What can hang from each mark
budo: vezer zunovo
subu: terub zonit zunovo
godud: soruf subu terub
zunovo: budo subu
varez: godud soruf terub vezer
vezer: godud
soruf: godud subu terub vezer
terub: godud vezer zunovo
zonit: godud

Each row was made from one small tree. The marks that hang from a mark follow it in brackets, in alphabetical order. Every link used is in the known rows. Write each row's tree.
In the rows, 128 means zero.
Known rows
soruf{subu{zonit} terub}: [150 130 165 185 146 122 156 153 143  71 114 126 132 157 158 133 146 122
 125 115 125 122 137 167  95 117 181 127 109 164]
godud{soruf{subu} terub{vezer zunovo}}: [184 121 165 118 117  97  99 150 145  70 154 118 147 111 106  97  67 125
 148 150 133 118 144 107  62 122 182 111 119 151]
varez{soruf{godud subu} terub vezer}: [109  93 152 127  36 100 135 124 159  90 134 179 142 155 166  61 158 112
 137 146  81 155 145 143 117 117 136 112  95 102]
godud{subu{zonit zunovo}}: [146 139 125 119 168 172 143 121 121 143 125 111 116 119 149 217 125 131
 117  82 115 122 106 169 106 135 119 130 138 180]
zunovo{budo subu{zonit}}: [132 153 118 128 174 150 149  90 123 146 104 116 107 170 118 157 170 118
  95  96 132 120 120 153 189 144 118 126 131  79]
zunovo{subu}: [136 159 150 119 143 150 160 107 138 166 126 135 100 168 106 130 146 135
 116  83 144 103 143 148 177 140 120 113 122  76]
vezer{godud}: [104 171 129 106 134 142 163 117 128 162 134 143 111 154 123 159 121 169
 109 110 146 109 160 141 166 139 130 127 151 123]
zunovo{subu{zonit{godud}}}: [ 86 127 119 143 158 154 139 117 118 119 103 172  96 166 120 159 166 127
 158  86 140 120 131 163 177 130  90 149 141 103]
zonit{godud{subu}}: [104 120 165 136  82 127 127 126 130 178 125 156 103 146 118 135 108 117
 136  91 138 113 149 138 149 119 127 154 141 138]
terub{vezer}: [176 181 146 152 131 137 132 143 139 125 140 162 112 121 140 109 114 158
  98 108 125 108 169 145 128 153 178 113 134 126]
budo{vezer{godud{soruf subu}} zunovo}: [ 82 142 151 149 136 148 112 113 118 200 138 142 155 155  85 144 168 122
  92 146 139 144  79 151  98 110  87 147 135 133]
soruf{godud subu{terub} vezer}: [157 142 177 155  78 103 156 168 133 128 126 172 143 118 151  80 146 163
 151 138 141 130 155 134 124 120 189 136  91 130]
godud{soruf subu{zonit zunovo{budo}} terub}: [119  83 108  87 162 126 147 112 114 168 125  42 137 112 105 213  99  91
  91 124 125 140  66 118 113 117  93 141 127 156]
varez{soruf{subu{terub zonit{godud}}} vezer}: [ 97  68  92 192  75 105 131 150 122  64 112 189 119 121 179 148 151 119
 167 127 105 151 112 127 135 130  98 136 107 126]
vezer{godud{soruf subu{zunovo} terub}}: [ 79  90 123  56 132 124 152 114 119 182 147  69 138 119  87 202  73 122
 126 137 147 129 105 109 120 107  81 147 142 154]
varez{terub vezer{godud{soruf}}}: [ 77  99 101 113  79 109 167 118 142 146 142 128 116 143 128 137 116 134
 116 137 112 141 137 137 134 129  81 124 136 101]
subu{terub zonit{godud} zunovo{budo}}: [117 119  38 118 186 150 145 138 100 144  96 141 100  80 172 206 160 136
 123  84 144 124 102 123 178 151 118 128 135 149]
varez{godud{soruf subu{zonit}} terub{vezer zunovo{budo}}}: [110  98 124  99 109 114  74 106 145  82 136  98 138 110 135  98  78 100
 134 151  82 145 111 115  94 126 116 129 149 169]
terub{vezer zunovo{subu{zonit}}}: [182 179 134 145 190 165  96 123 132  47 127 149 116 129 139 127 130 149
 152 105 118 115 155 163 114 152 147 109 143 131]
varez{soruf terub{zunovo{budo}} vezer{godud{subu}}}: [106  95 101 108  48 112  95  70 142 128 133  91 134 133 150 102 108  88
 116 154  84 144 142 118 142 126 106 111 143 118]
zunovo{budo{vezer{godud}} subu{zonit}}: [ 87 157 121 160 173 167 138  91  99 147 104 146 130 176 105 163 204 120
 103 129 137 139 116 163 180 136 100 149 148  71]
budo{vezer{godud{soruf{terub}}} zunovo{subu{zonit}}}: [ 63 134 117 189 222 161 124 126 114 113 112 135 157 170 100 134 227 119
 116 157 141 153  71 173 107 104  70 142 121 117]
subu{terub zonit{godud{soruf}} zunovo{budo}}: [ 98  95  29 103 181 135 152 134 102 150 105 125 106  73 140 210 137 130
 122 102 143 128  79 115 162 142 105 140 131 159]
vezer{godud{subu terub{zunovo{budo}}}}: [123 128 154  74 111 108 114  99 125 163 133  62 136 140 107 144  78 110
 118 135 149 118 148  93 148 117 116 130 154 134]
zunovo{budo{vezer} subu}: [143 161 149 161 140 160 138 101 119 197 116 143 116 166  94 114 197 103
  84 103 139 120 119 149 174 141 132 123 116  48]
varez{terub{zunovo}}: [153 147 125 114 134 136 144 130 158 125 135 103 102 127 148 123 111 133
 128  76 119 103 151 139 112 147 135  78 129 153]
subu{terub{godud{soruf} vezer zunovo}}: [201 158 114 119 167 117 109 172 147  93 165 114 126  53 144  73  57 182
 150 122 128 110 165  79  75 156 151 104 135 160]
terub{vezer{godud{soruf}} zunovo}: [141 174 118  98 139 134 104 125 133  94 154 145 130 105 109 124  73 176
 138 149 129 111 168 128 106 141 160 126 160 165]

Write each row's tree
[ 84 111 174 106 102 106 155 121 129 173 139  83 130 160 102 162  83 124
 121 124 151 123 146 109 147 111  87 145 145 125]
vezer{godud{subu terub}}
[233 154 118 155 147 151 106 139 128 150 119 114 153  86 171  40 163 126
 112 167 127 126 151 145  89 117 252 130 113 130]
soruf{subu{zunovo{budo}} terub{godud} vezer}
[ 70  91 165 130  93  98 140 113 111 208 138  77 155 151  62 150 112  86
  88 162 143 145  98 100 130 103  85 165 134 107]
zunovo{budo{vezer{godud{soruf subu terub}}}}
[168 159 135 132 129 113  99 142 134  59 139 163 139  96 159 108  95 171
 164 136 150 109 185 112 118 146 198 109 143 155]
soruf{subu{terub{vezer{godud} zunovo}}}
[190 159  83 138 191 168 139 151 111 201 131 121 125  64 162 123 170 146
  91  95 138 125 116 102 125 160 137 107 122 112]
subu{terub{godud} zunovo{budo{vezer}}}
[143 132 188  92 143 113 125 158 135  47 130 139 150 146 144 139 124 141
 174 124 130 135 138 132  79 112 134 127 120 171]
soruf{godud{terub{zunovo}} subu{zonit}}
[110 129 156 131  81 105 150 155 133 137 137 121 145 131 117  89 127 148
 130 165 110 143 133 121 124 111 110 131  98 126]
varez{soruf{godud{terub} vezer}}
[105 104 145 125  85 112 134 129 134 145 127 180 118 146 100 125 118 122
 147 121 145 115 131 136 129 114 163 153 126 134]
zonit{godud{soruf{subu}}}
[141 108 104 102  49 112  96 116 137 110 135 152 129 112 172  88 132 122
 140 146  98 141 109  78 150 140 118  93 102 100]
varez{godud soruf{subu{terub{zunovo{budo}}}} vezer}
[149 112 155 215 115 109 154 161 136  78 119 114 150 134 128 111 133 124
 133 167 113 136 116 174  59 100 192 150  95 173]
godud{soruf{subu{zonit} terub vezer}}
[115 115 138  96 141 132 111 130 128 129 123 132 102 145 100 123 121 113
 183  95 161 108 143 111 159 121  83 121 133  97]
zonit{godud{terub{zunovo{subu}}}}
[205 177 108 133 150 120 110 141 134 114 131 122 116  74 159 100 100 152
 105 107 135 104 161  97 142 167 187  88 128 136]
subu{terub{vezer zunovo{budo}}}
[122 100 110 120  92 119 102 113 139  90 118 113 144 125 139  94 130 109
 151 171  92 147  92 139  86 114 151 124 124 152]
varez{godud{soruf{subu{zonit} vezer}} terub{zunovo{budo}}}
[149 140 100 131 204 131 152 122 127 142 113  93 114 126 146 116 153 138
 118  95 142 123 133 101 180 153  99 122 131  77]
zunovo{budo subu{terub{godud} zonit}}
[102 100 131 132 110  93 123 163 127 124 140 149 121 110  97 112  83 126
 137 141 143 126 139 102 123 122 118 148 133 128]
zonit{godud{soruf terub{vezer}}}
[139 139 132  95 105 126 132 143 125 119 147 123 121 131 142 150 105 149
 144 130 135 132 155 115 123 131  78 110 141 113]
varez{vezer{godud{terub{zunovo}}}}
[101 120 104 178 115 131 145 152 112 127 115 159 115 119 115 157 130 144
 149 138 121 134 112 165 111 119 119 168 132 159]
subu{zonit{godud{soruf{vezer}}}}
[146 104  87 158 173 144 148 138 104 135 114 122 145  90 135 194 175 112
 103 120 129 143  56 136  98 137 149 126 102 149]
godud{soruf{subu{terub zonit zunovo{budo{vezer}}}}}
[104 137 110  80 190 135 126  91 113 105 111  80 128 160 107 169 136 119
 141 130 151 127 130 116 175 129  77 124 154  98]
vezer{godud{terub{zunovo{budo subu{zonit}}}}}
[ 97 114 128 144  64 130 138 146 146 119 143 148 117 143 162  83 137 130
 121 146  84 144 119 123 133 122  83 113 100 110]
varez{godud soruf{terub} vezer}
[146 116 149 127  81 109 118 136 140  72 145 142 146 134 136 100 108 130
 156 170 125 133 153 139  77 105 165 132 120 149]
varez{vezer{godud{soruf{subu terub{zunovo}}}}}
[196 182 144 131 172 174  90 110 125 164 134 132 126 132 116  61 172 124
 122 110 133 116 145 124 125 145 142 113 137  73]
terub{godud zunovo{budo{vezer} subu}}
[132 120  94 145  98 122  96 126 124  78 114 123 144 101 166 109 139 136
 157 167  96 141  92 107 125 132 140 113 109 155]
varez{godud soruf{subu{terub{zunovo{budo}} zonit} vezer}}
[ 73 103 168 134  73 119 130 126 152 142 141 100 129 153 131  89 102 112
 124 136  97 128 117 114 130 105 103 132 109 156]
varez{godud{subu} soruf{terub}}
[160 159 126  95 115 116  75  95 130  92 138 153 152 115 108  92  94 140
 122 179 134 118 164 121 116 130 225 134 155 139]
terub{vezer{godud{soruf{subu}}} zunovo{budo}}
[ 81  96 110 124 159 120 135 111 110 140  94 122 109 165 105 149 162  89
 134 111 153 131 114 121 199 122  70 149 135  72]
zunovo{budo subu{zonit{godud{terub}}}}
[143 155 180 109 123 105 136 169 137 107 145 157 138 126 133  87 109 156
 122 135 133 131 171 115 124 128 141 127 122 120]
soruf{godud{terub{vezer}}}
[ 94  67 121 121 110 132 110 128  99 216 125 110 137 103  82 160 133  65
 113 135 141 144  70 109 116 104  97 163 124 131]
zonit{godud{soruf subu{zunovo{budo{vezer}}} terub}}
